Every row comes from one small tree of marks. Brackets hold a mark, then the marks that hang from it, in the order of their numbers. Every link used is in the known rows. Which tree was each row made from?
Known rows:
(j456 j315 j995): [-0.70 -1.91  0.58  1.64 -2.23  1.91 -1.69 -0.85 -5.67 -2.13  3.87  0.97
  0.24 -0.22  0.38  1.20 -3.41  2.13  0.77  1.98 -1.15  0.06  3.85 -0.71
  1.71 -0.64]
(j802 j315 (j994 (j456 j995))): [-0.28 -2.21  1.97  1.03 -0.46  1.32 -1.31 -3.02 -4.93 -1.80  1.33 -0.11
 -0.31 -0.41 -0.02 -0.14 -3.00  1.68 -1.36  2.41 -1.41 -1.74  1.34 -1.01
  0.58  0.15]
(j735 j719 (j995 (j456 j315 j618 j994))): [ 0.73 -3.04  1.47 -0.23  0.93  0.48 -2.27 -1.43 -7.08 -1.70  6.75 -0.88
  0.34 -0.97  0.24 -2.60 -3.41 -0.18 -0.66  2.04 -2.68  0.46  2.80 -3.08
 -0.20  0.53]
(j802 (j315 (j456 j995)) j994): [-0.57 -2.78  1.54  0.55  0.33  1.24 -2.25 -2.49 -4.52 -2.40  2.26 -0.66
 -0.90 -0.25 -1.08 -0.72 -2.75  1.08 -0.35  2.38 -1.79 -1.45  2.28 -3.00
  1.94  0.51]
(j315 (j456 (j618 j802) j994 j995)): [ 0.86 -0.46  1.15 -0.04  0.96 -0.10 -2.19 -1.65 -4.64 -1.46  5.95 -0.61
 -0.73 -1.20  0.39 -0.48 -2.61 -1.12  0.28  2.67 -2.35 -0.95  4.57 -2.98
  2.20 -0.51]
(j719 j802): [-2.26 -0.30  0.54  1.04  0.10  2.25  0.52 -2.54 -3.77 -0.24  2.09  1.56
  2.47  2.30  0.48  0.82 -3.42  1.11 -0.28  3.05  0.26 -1.69  3.58 -1.37
  1.72 -1.15]
(j735 (j719 (j802 j315 j994)) (j995 j456)): [-2.23 -1.97 -0.05  0.85  2.21  2.51 -1.73 -3.42 -6.31 -1.47  2.14 -1.38
  1.21  1.83 -1.61 -2.78 -2.91  1.08 -0.53  1.78 -2.63 -2.39  0.93 -3.89
  0.88  0.76]
(j719 (j456 j994)): [ 0.26 -1.76  1.60  0.40  0.79  0.65  1.17 -2.33 -5.07 -0.82  4.44  0.28
  2.22 -0.97  2.45 -0.85 -2.88  0.14 -1.44  2.84 -0.52 -1.44  3.26 -2.58
  1.30 -1.25]
(j802 (j315 j456)): [-1.01 -2.65  1.60  0.17  0.45  1.46 -0.55 -2.75 -3.88 -0.57  2.54  1.30
 -0.43  1.22 -0.37 -0.47 -3.31  1.12 -0.87  2.67 -1.02 -0.71  2.71 -1.76
  2.43  0.08]
(j315 (j456 (j618 (j802 j994)) (j995 j735))): [ 0.05 -0.61  0.70 -0.24  1.30  1.85 -2.00 -1.50 -3.95 -2.74  5.04 -1.00
 -0.39 -1.03 -0.98 -0.90 -2.37 -1.73  0.43  2.51 -2.58  0.26  3.86 -2.66
  1.90  0.61]
(j719 j456): [-0.72 -1.47  1.14  1.15  0.31  1.84  1.48 -1.09 -4.79 -0.33  3.34  1.01
  2.16  0.08  1.78 -0.45 -3.19  1.14 -0.85  2.57 -0.59 -1.20  3.24 -1.27
  1.46 -1.28]
(j994 (j456 j315 (j618 j802) (j995 (j735 j719)))): [-0.12 -0.49  0.63  1.47 -0.84  2.46 -2.49 -1.07 -6.69 -2.18  7.22 -0.15
 -0.89 -0.71  0.23  0.07 -3.69 -0.02 -0.40  2.23 -4.17  1.51  3.94 -0.31
  0.14  0.78]
(j802 (j994 (j456 j995))): [-0.57 -0.93  1.71  0.71  0.21  1.38 -0.09 -1.88 -4.94 -1.16  1.72  0.24
  0.56 -1.01  0.53  0.13 -2.58  0.79 -0.99  2.29 -0.58 -1.27  1.65 -0.71
  0.07 -0.42]
(j258 (j802 j315 (j994 (j456 (j995 (j735 j719)))))): [-2.57 -1.34  1.20  1.27  0.73  3.12 -1.54 -2.93 -5.68 -2.14  4.06 -0.42
 -0.06  0.19 -0.55 -1.44 -3.13  0.70 -2.72  2.59 -3.11  0.40  1.96 -1.85
  0.92  1.80]
(j802 (j315 j456) j994): [-0.76 -3.38  1.70 -0.02  0.94  0.94 -0.77 -3.61 -3.06 -1.28  1.58  0.19
 -0.32  0.56 -0.55 -0.66 -2.94  0.90 -1.10  2.82 -0.67 -1.67  1.45 -2.86
  1.79  0.13]
(j995 (j456 j315) (j735 (j719 j802))): [-2.10 -1.52  0.48  0.66  0.92  3.69 -0.86 -2.20 -6.13 -1.26  5.53  0.59
  1.41  1.30 -0.64 -1.00 -4.09  0.79  0.23  2.69 -2.68  1.20  3.42 -2.62
  1.35  0.07]
(j735 j995): [-1.69 -0.34 -0.21  0.52  0.38  2.26  0.23 -1.34 -5.62 -1.12  1.97  1.00
  1.85  1.26  0.49 -0.94 -2.42  0.49 -0.22  1.39  0.05 -0.69  2.95 -0.49
  0.90  0.24]
(j735 (j719 j456) j995): [-1.67 -0.92 -0.35  1.77  1.20  2.38  0.53 -0.48 -7.54 -1.01  4.19 -0.40
  2.06  0.19  1.18 -2.48 -2.31  0.45 -1.30  1.31 -1.96 -1.31  2.56 -1.48
  0.15  0.55]
(j995 (j456 j315 j618 j994) (j735 j719)): [ 0.87 -3.52  2.19 -0.62  0.74  0.84 -1.60 -2.21 -5.87 -2.24  8.05 -0.26
  0.70 -0.90  0.06 -2.31 -3.90 -0.66 -0.81  3.20 -2.34  2.45  3.44 -3.16
 -0.37  0.97]
(j45 (j719 (j456 j618 (j995 j735)) (j802 j315 j994))): [ 0.32 -0.64  2.19  0.41 -0.22  1.76 -1.48 -1.39 -5.52 -3.74  3.68 -3.25
  1.09 -0.36  0.20 -0.92 -3.58  0.46 -1.12  3.60 -3.74 -1.99  3.11 -4.23
  0.54  0.37]
(j995 (j456 j618 j994) j735): [ 0.86 -1.97  2.54 -1.51  1.66  0.78  0.03 -2.51 -4.66 -1.81  6.04  0.42
  1.88 -0.64  0.10 -2.21 -3.44 -1.52 -0.71  3.26 -0.81  1.84  3.82 -2.85
  0.13  0.23]
(j258 (j456 j315 j618 j994 (j995 j735)) j802): [ 0.00 -1.13  2.45 -0.57 -1.07  1.76 -1.93 -0.58 -5.37 -2.28  7.53 -0.43
 -0.47 -1.34  0.82 -0.04 -4.73  0.55 -2.08  2.91 -3.61  1.61  5.21 -1.44
  3.03 -0.64]
(j735 (j719 (j456 j315 j618 j994) j802) j995): [ 0.34 -1.45  1.41  1.39  0.56  1.42 -2.21 -1.01 -7.42 -1.96  7.09 -2.05
  1.88 -1.01  1.75 -1.31 -3.85 -0.04 -1.87  2.57 -3.62 -2.52  3.50 -3.59
  0.40 -0.36]
(j735 (j719 (j456 j994 j995) (j802 j315))): [-1.01 -1.44  1.09  2.20  0.18  1.35 -2.16 -2.74 -7.57 -2.31  5.61 -1.54
  1.46  0.11  0.85 -1.46 -3.30  1.43 -1.63  2.83 -3.75 -3.07  3.62 -4.15
  1.29 -0.20]
(j618 j456): [-0.78 -1.56  0.09  0.72  0.23  1.65  1.19 -1.83 -5.00 -0.52  3.02  1.80
  0.98  0.76  1.73 -0.40 -2.27  1.21  0.86  2.53  0.18 -0.33  3.08 -0.36
  2.35 -0.26]

Write each row's tree:
[ 0.29 -1.40  0.37  0.79 -1.20  1.98 -2.90 -1.77 -4.47 -3.85  5.34 -0.78
  0.27 -0.98 -0.17  0.42 -3.34 -0.06  1.33  2.55 -2.51  0.51  3.94 -1.98
  1.37  0.12]  (j456 j315 (j618 (j802 j994)) (j995 j735))
[-0.99 -2.89  1.81  0.05  1.89  1.96 -1.89 -3.63 -4.38 -2.42  4.66 -1.03
  1.59  1.62 -1.92 -2.49 -4.05  0.16 -1.14  3.78 -2.65 -0.37  2.09 -4.28
  0.00  1.36]  (j995 (j456 j618) (j735 (j719 (j802 j315 j994))))
[ 0.24 -0.29  1.38  0.68 -0.57  2.23 -2.09 -2.42 -5.58 -2.33  4.57  0.09
 -0.58  0.02 -0.11 -0.21 -3.68  0.11 -0.58  2.42 -3.55  0.29  4.01 -0.31
  1.12  0.68]  (j994 (j456 (j618 (j802 j315)) (j995 j735)))
[-0.12 -1.15  1.53 -0.07  0.83  0.54 -0.96 -1.62 -5.39 -1.33  4.55  0.16
  0.03 -1.32  0.52 -0.78 -2.30 -0.39 -0.55  2.24 -1.29 -0.42  3.79 -2.66
  2.03 -0.28]  (j315 (j456 j994 j995))
[-1.16 -1.35 -0.16  0.30  0.99  2.71 -2.55 -3.24 -4.57 -2.99  3.45 -0.94
 -1.20 -0.07 -1.26 -1.01 -2.37 -0.34  0.61  1.77 -3.16 -0.57  3.10 -2.88
  3.15  0.98]  (j618 (j802 (j315 (j456 (j995 j735))) j994))
[ 0.82 -1.70  1.58  1.06 -0.81  2.34 -1.40 -1.08 -7.27 -3.45  6.82 -0.75
  1.31 -2.71  1.91 -0.50 -3.24  0.15 -0.64  2.04 -2.96  0.54  4.65 -2.39
  1.70 -0.44]  (j719 (j456 j315 j994 (j995 j735)))
[-0.65 -1.44  1.79 -0.09 -0.70  1.53 -2.33 -0.46 -6.27 -2.17  9.00 -0.80
 -0.69 -0.76  0.54 -0.98 -4.59  0.38 -2.56  2.93 -4.22  1.88  4.64 -1.74
  1.93  0.48]  (j258 (j456 j315 j618 j994 (j995 (j735 j719))) j802)
[ 1.23 -3.14  2.49 -0.15 -1.29 -0.45 -1.50 -2.36 -3.95 -1.83  5.44  0.47
  0.85 -0.64  1.43  0.50 -3.87  0.49 -0.86  3.36 -0.24  0.02  3.70 -2.13
  0.38 -0.65]  (j456 j315 j618 j994)
[ 0.81 -1.07  2.67 -0.92  1.08  0.65 -1.84 -1.04 -5.32 -3.03  6.82 -0.56
  0.43 -1.91 -0.11 -1.46 -2.86 -1.89 -1.16  3.02 -1.94  1.19  4.77 -2.68
  0.82  0.96]  (j315 (j456 j618 j994 (j995 j735)))
[ 0.42 -1.90  2.19  0.77  0.36  1.82 -1.54 -1.85 -6.21 -2.48  8.48 -1.30
  2.33 -0.94  1.56 -1.03 -4.29 -0.50 -2.12  3.81 -3.28 -0.43  4.33 -3.79
  0.20 -0.04]  (j995 (j735 (j719 (j456 j315 j618 j994) j802)))
[ 0.52 -2.43  1.87  1.23 -2.49  0.86 -2.43 -0.20 -5.07 -2.61  5.03  0.50
  0.24 -0.49  0.24  0.96 -4.07  1.62  0.28  2.89 -1.37  0.30  4.34 -0.95
  0.93 -0.47]  (j456 j315 j618 j995)
[-1.20  0.41  1.59 -0.27  1.12  1.16  1.90 -2.81 -3.69  0.54  0.27 -0.64
  1.16  0.65  1.41  0.72 -2.55  0.48 -1.37  3.25 -0.18 -2.35  0.78 -2.05
  0.06 -1.19]  (j45 (j719 (j802 (j994 j456))))
[-0.30 -0.66 -0.94  0.40  0.86  0.86  0.61 -3.64 -4.95 -0.52  4.14  0.86
  0.31  0.15  2.76 -0.64 -1.71 -0.23  1.68  2.28 -0.48 -1.09  3.50 -1.92
  3.19 -0.83]  (j618 (j456 j994) j802)
[ 1.11 -3.18  2.21  0.52 -0.09  0.94 -1.21 -1.59 -6.24 -2.77  8.82 -0.87
  1.59 -1.81  1.75 -1.65 -3.92 -0.72 -1.94  3.63 -2.68  0.85  4.03 -3.05
 -0.47  0.69]  (j995 (j735 (j719 (j456 j315 j618 j994))))
[-0.86 -0.39 -0.13  0.88 -0.12  2.93 -0.27 -0.99 -6.76 -2.82  4.58  0.90
  0.84 -0.22  0.97 -1.11 -2.02  0.30  1.31  1.78 -1.38  1.16  4.25 -0.28
  2.26  0.83]  (j618 (j456 (j995 j735)))
[ 0.79 -2.13  0.77  1.83 -0.23 -0.06 -2.81 -2.58 -6.77 -2.62  7.13 -1.82
 -0.05 -0.77  1.11 -2.04 -3.08  0.46 -0.75  2.87 -4.42 -2.03  3.87 -3.83
  1.06  0.13]  (j735 (j719 (j456 (j618 (j802 j315)) j994 j995)))
[-0.73 -2.95  0.81  2.04 -0.78  1.94 -0.08 -1.01 -6.08 -0.89  5.47  0.26
  1.09 -0.19  1.69 -0.43 -3.60  1.88 -0.81  2.44 -2.13 -0.51  2.98 -1.81
  0.86 -0.56]  (j735 (j719 (j456 j315)))
[-2.20 -0.83 -0.83  1.18  0.73  2.92 -2.60 -2.72 -6.49 -2.34  5.55 -0.32
 -1.39  0.99 -1.40 -1.82 -2.53 -0.06  0.38  1.69 -4.14  0.52  4.04 -2.16
  2.50  1.95]  (j618 (j802 (j315 (j456 (j995 (j735 j719))))))
[ 1.08 -2.32  3.10  0.46 -1.25  1.00 -0.52 -1.30 -4.23 -0.30  3.96  1.29
  0.02 -0.53  1.42  1.22 -4.32  1.22 -1.68  3.38 -1.01  0.16  2.85  0.20
  0.12 -1.01]  (j994 (j456 j315 j618))
[-1.23 -1.44  0.33  2.20 -0.09  1.78 -0.28 -0.17 -7.27 -1.39  5.40 -0.18
  1.47 -0.26  1.08 -1.42 -2.70  1.31 -0.79  2.18 -2.41 -0.73  3.48 -1.73
  0.54  0.05]  (j735 (j719 (j456 j995)))
[ 0.57 -0.60  2.65  0.68 -0.57  0.85 -0.65 -0.39 -5.20 -0.87  3.89  0.93
  0.39 -0.61  0.67  0.23 -3.44  0.62 -1.45  2.85 -1.30 -0.15  3.30  0.11
 -0.25 -0.35]  (j994 (j456 j618 j995))
[ 0.16 -1.51  2.58  1.13  0.05  2.50 -2.40 -1.94 -5.17 -4.15  4.49 -1.98
  2.15 -0.53 -0.21 -0.99 -4.17  0.41 -1.40  3.53 -3.48 -2.19  3.46 -3.72
  1.19  0.11]  (j719 (j456 j618 (j995 j735)) (j802 j315 j994))
[-0.92 -0.41 -0.08  0.12  0.45  1.52 -1.36 -1.30 -5.52 -2.37  5.95 -1.57
 -0.28  0.15 -0.69 -1.63 -3.13 -0.32 -0.39  2.40 -3.28  0.33  3.06 -1.28
  0.74  0.83]  (j258 (j456 (j618 (j802 j994)) (j995 (j735 j719))))
[-1.87 -0.13  0.39 -0.12  0.41  0.91  1.17 -2.81 -3.27 -0.41  0.46 -0.69
  1.91  1.73  0.75  0.58 -2.45  0.76 -0.18  3.29  0.48 -2.21  1.66 -3.11
  0.52 -0.88]  (j45 (j719 (j802 j994)))
[-1.44 -0.58  1.12  1.03  0.51  1.76 -2.30 -1.63 -5.31 -3.48  5.40 -1.31
  2.34  0.68 -1.10 -1.16 -3.30 -0.53 -0.84  3.38 -1.84 -0.47  3.35 -3.10
 -0.81  1.43]  (j456 j618 (j995 (j735 (j719 (j802 j994)))))
[ 1.28 -1.06  1.47  0.77 -0.11  1.42 -2.40 -2.63 -6.19 -3.69  6.98 -1.51
  0.51 -1.31  1.11 -1.59 -3.35 -0.57 -0.46  2.68 -4.13 -0.87  5.02 -3.14
  1.93  0.20]  (j719 (j456 (j618 (j802 j315)) j994 (j995 j735)))
[-0.69 -0.54  0.43  0.83  0.22  2.89 -1.54 -3.85 -5.35 -2.53  2.48 -0.50
 -0.55 -0.25 -0.28 -0.41 -2.76  0.11 -0.33  1.83 -2.87 -0.65  2.29 -1.25
  1.39  0.70]  (j618 (j802 j315 (j994 (j456 (j995 j735)))))
[-0.04 -1.29  2.99  0.52 -0.53  2.76 -2.02 -0.92 -4.32 -2.41  5.18 -0.25
 -0.04 -1.76  0.43  0.74 -4.15  0.22 -2.04  3.12 -2.69  1.19  3.22 -1.25
  1.39 -0.07]  (j258 (j802 (j994 (j456 j315 j618 (j995 j735)))))
[ 0.25 -2.28  0.82  0.17  0.33  1.03 -1.20 -3.20 -3.82 -0.62  3.57  0.76
 -0.19  1.62 -0.42 -1.03 -4.00  0.99  0.88  2.96 -2.29 -0.41  3.20 -2.29
  2.38 -0.70]  (j995 (j456 (j618 (j802 j315))))
